Each row was made from one small tree. The marks that hang from a mark follow it in brackets, in the order of their numbers. Every link used is in the known rows. Write each row's tree.
(in the rows, 128 means zero)
Known rows
z65{z962{z228{z224} z366 z745}}: [113 147 133 127 119 102 139  66  65 145 115 159 194 160 123  75  94  75
  68 129 234 168  79 108]
z366{z557 z962{z228 z745{z224}}}: [108 134 108 116  87 125 187 167 116 120 110  82 154 148  94  69 102 116
 111 108 214 145 124 105]
z745{z224{z366{z557 z962}}}: [119 156 133  95 118  91 154 161 132 113  96  93 115 109 116 132 138 104
 137 118 181 119 122 102]
z745{z962{z228{z224{z366}}}}: [125 183 121 115 128  76 136 133 108 166 124 113 144 136 142 139 128 125
 127 161 203 161  82  61]
z65{z224{z366{z557}} z962{z745}}: [ 96 138 142 135  85  96 156  83 136 131  94 125 133 118 109 113 164  90
  88 111 157 130 132 140]
z224{z65 z745{z962{z228}}}: [ 92 154 126 136 108 114 169  98 108 131 127 123 178 139 133 108 126 156
 132 139 161 135  98  67]
z65{z962}: [116 134 141 134 138 112 123  90 103 121 114 159 144 123 125 130 133 103
 118 118 127 126 124 136]
z224{z65 z366}: [109 137 159 122 115 118 124 110 114 116 105 140 156 107 149 141 150 119
 136 146 168 137 102 109]
z745{z224{z65} z962}: [120 156 116  92 142 102 101 150 133 130 139 122 163 110 121  95 143 123
 163 163 163 145 118  95]
z745{z224{z65 z366{z557 z962}}}: [100 144 149  83 108  98 140 158 117  94  82 109 158  99 122 120 155 106
 133 132 195 128 123  88]
z65{z962{z366 z745}}: [115 140 137 140 122 115 149  70  97 137 127 147 152 145 117  80  97  75
 104 116 182 139  97 146]
z228{z224{z366{z557 z962} z745}}: [123 165 144 108 109  82 179 147 107 111  94  92 126 129 132 178 169 120
  87 100 181 106 128  72]
z224{z366 z745}: [123 161 149 146 120 112 170  91 129 126 129 126 107 124 151 171 140 126
 123 110 150 102  89 115]
z745{z224{z65}}: [118 126 137  97 133 126  96 132 121 103 122 151 175 108 129 104 145 113
 138 145 165 138 116 116]
z980{z228}: [130 138 135 130 107 133 117 115 131 134 147 120 138 126 124 134 109 151
  75 123 147 114 114 103]
z224{z65{z962{z228}} z366{z557}}: [ 69 129 159 116  92 117 148  56  95  96  76 163 213 119 151 142 141 106
 103 131 179 155 103  95]
z745{z224{z65{z962} z366{z557}}}: [ 96 143 156  85 120 106 113  82 119  86  96 162 194  96 144 148 166  81
 125 132 177 141 114 115]
z65{z962{z228 z745}}: [105 133 134 158 102 131 165  79  87 135 119 145 167 152 118  91  97 105
 103 116 184 154  98 130]
z962{z228 z745}: [116 127 119 153  92 149 171 119 112 142 133 115 154 157 122  88  95 130
 114 122 187 153 105 123]
z745{z962{z228}}: [111 153 105 132 124 108 152 129 123 159 133 107 140 143 122 101 103 145
 146 146 150 149 107  87]
z980{z228{z224{z366}}}: [143 166 150 115 111 102 102 119 115 142 139 122 143 119 145 173 136 131
  59 138 201 126  90  75]
z962{z366{z557} z745{z224{z65}}}: [106 122 124  81  97 141 133 114 137 105 129 123 200 132 120  70 127  88
 114 133 208 155 123 124]
z224{z65{z962} z366}: [ 97 141 172 127 127 100 119  70  88 106  91 170 173 104 147 144 151  96
 123 138 166 135  96 117]
z366{z557 z962{z228{z224}}}: [110 130 121  98 103 102 153 164  93 119  82 102 170 146 112 117 130 131
  79 122 185 146 142  67]
z745{z224 z962{z366}}: [131 172 104  91 157  85 115 127 143 156 154 117 126 126 113  75 102  98
 154 151 170 136  92 104]

Write each row's tree
[114 131 115 115  80 117 179 175  90 129  96  83 170 162 105  96 123 126
  79 114 217 157 141  80]  z366{z557 z962{z228{z224} z745}}
[ 93 161 110 149 109  83 167 101 135 160 122 112 117 132 104  81 131 153
 108 130 128 113 101  83]  z65{z224{z745{z962{z228}}}}
[ 93 145  98 101 110 104 165 103 139 150 127 101 161 151 121  88  92 128
 123 140 158 154 112  81]  z745{z962{z228 z366{z557}}}
[121 148 130 130 117 115 151 105  98 124 126 141 164 150 143 143 134 135
  80 117 175 131  96  82]  z962{z228{z224{z745}}}
[108 135 159  92 144  92  84  72  67 112  95 186 213 122 136 103 143  77
  84 147 188 150 104  98]  z228{z224{z65{z962{z366}}}}
[ 94 123 120 122  95 118 180 149 109 117  82  95 149 141 108 102 109 141
 105 112 156 132 138  88]  z366{z557 z962{z228}}
[117 125 117 126  86 128 190 177 121 125 107  67 127 147  96  99 125 127
 117 103 165 130 163 120]  z366{z557 z962{z745}}
[114 151 170 106 136  87  93  88  73 110  88 177 192 107 154 158 175  87
  99 149 193 150 102  96]  z228{z224{z65{z962} z366}}
[ 91 118 134  88  95 107 139 160  78 101  65 118 214 135 118 105 146 135
  80 135 199 156 144  55]  z366{z557 z962{z228{z224{z65}}}}
[ 98 138 135 150 110 120 166  50  82 142 117 152 176 156 120  60  72  85
  90 117 206 154  75 127]  z65{z962{z228 z366 z745}}
[119 155 135 110 108 115 154  97 133 115 127 129 150 124 128 138 144  71
 121 111 197 142 113 141]  z65{z962{z745{z224{z366{z557}}}}}
[113 170 100 102 145  88 133 108 127 160 142 122 147 137 117  56  76 107
 140 153 194 149  68  84]  z745{z224 z962{z228 z366}}
[115 140 137 122 134 100 114  90  73 126 103 171 186 140 134 126 129 104
  80 132 178 155 102  97]  z65{z962{z228{z224}}}
[126 138 113 105 102 121 170 183 130 118 117  76 132 136  89  89 127 109
 125 106 190 131 150 122]  z366{z557 z962{z745{z224}}}
[136 188 118 107 148  82 128 141 146 154 148 106 104 110 130 129 134 107
 174 155 173 134  89 102]  z745{z224{z366} z962}
[ 98 145 131 141  67 117 216 143 106 133  91  74 137 148 112 106 105 123
 111 108 217 143 112  95]  z224{z366{z557 z962{z228 z745}}}
[105 150 163 135 108 119 154  87 114 106 115 142 152 115 156 159 157 128
 124 124 164 112  91 101]  z224{z65 z366 z745}
[112 161 152 126 130  85 122  74  74 132  95 169 172 129 149 150 133  92
  87 134 204 154  77  90]  z65{z962{z228{z224{z366}}}}
[106 158 145 126 134  89 145  36  68 122 109 181 187 150 141 115 112  89
  57 112 195 130  69  85]  z65{z962{z228{z224{z745}} z366}}
[130 145 133  89 112 106 125 133 133 121 115 120 150 124 149 183 170 111
 102 133 168 146 134  98]  z228{z224{z366{z557}}}
[ 94 151 139 166  78  81 187 135  97 157  74  92 105 129  88  50 110 118
  94 122 212 127  88  99]  z65{z224{z366{z962{z228 z745}}}}
[111 183 129 143 119  61 160 105 150 161 122 103  81 110 118 123 161 134
 126 130 130  98  98  93]  z65{z224{z366 z745{z962}}}
[111 143 160 114 133 102 115  78  72  94 105 179 201 124 144 153 177 105
  80 121 165 125 119  95]  z228{z224{z65{z962} z745}}
[ 78 126 154 104 112 117 152  35 105  85 100 166 205 130 137 125 144  97
  86 104 145 118 120 108]  z224{z65{z962{z366{z557}}} z745}
[ 89 177 141 140 104  99 179  85 106 136 120 121 164 129 150 132 130 146
 138 143 187 133  70  61]  z224{z65 z366 z745{z962{z228}}}
[106 133 104 102  94 139 166 101 138 127 136 117 178 154 115  62  86  94
 102 121 220 159  96 119]  z962{z228 z366{z557} z745{z224}}
[102 147 143 104 111  95 137  78  95 116  91 157 188 132 150 167 148  93
  77 125 192 158 105  88]  z65{z962{z228{z224{z366{z557}}}}}
[105 144 126 112  98 103 184 143  92 110  89 103 162 151 120 136 139 140
  68  99 179 121 131  61]  z366{z557 z962{z228{z224{z745}}}}
[121 166  99 112 138 100 132 137 132 153 146 115 143 132 116  88 101 127
 150 151 172 149  93  90]  z745{z224 z962{z228}}
[121 159 162 114 117 103 129 102  96 108 114 148 172 118 163 173 180 118
 100 134 191 126  95  81]  z228{z224{z65 z366 z745}}
[ 93 182 125 154 105  66 177  86 136 165 113 109 104 123 119 106 137 142
 114 132 153 112  75  74]  z65{z224{z366 z745{z962{z228}}}}
[ 90 125 142  71 133 110 102  67 116  87 102 174 215 111 128  92 136  71
 105 132 174 143 116 117]  z745{z224{z65{z962{z366{z557}}}}}
[ 86 115 144 105  94 131 148  67 101 105 105 147 213 138 123  87 127  83
  94 120 184 153 131 128]  z224{z65{z962{z366{z557} z745}}}
[140 178 155 127 106 104 133  96 114 132 146 125 137 127 152 192 145 138
  45 116 196 104  79  69]  z980{z228{z224{z366 z745}}}
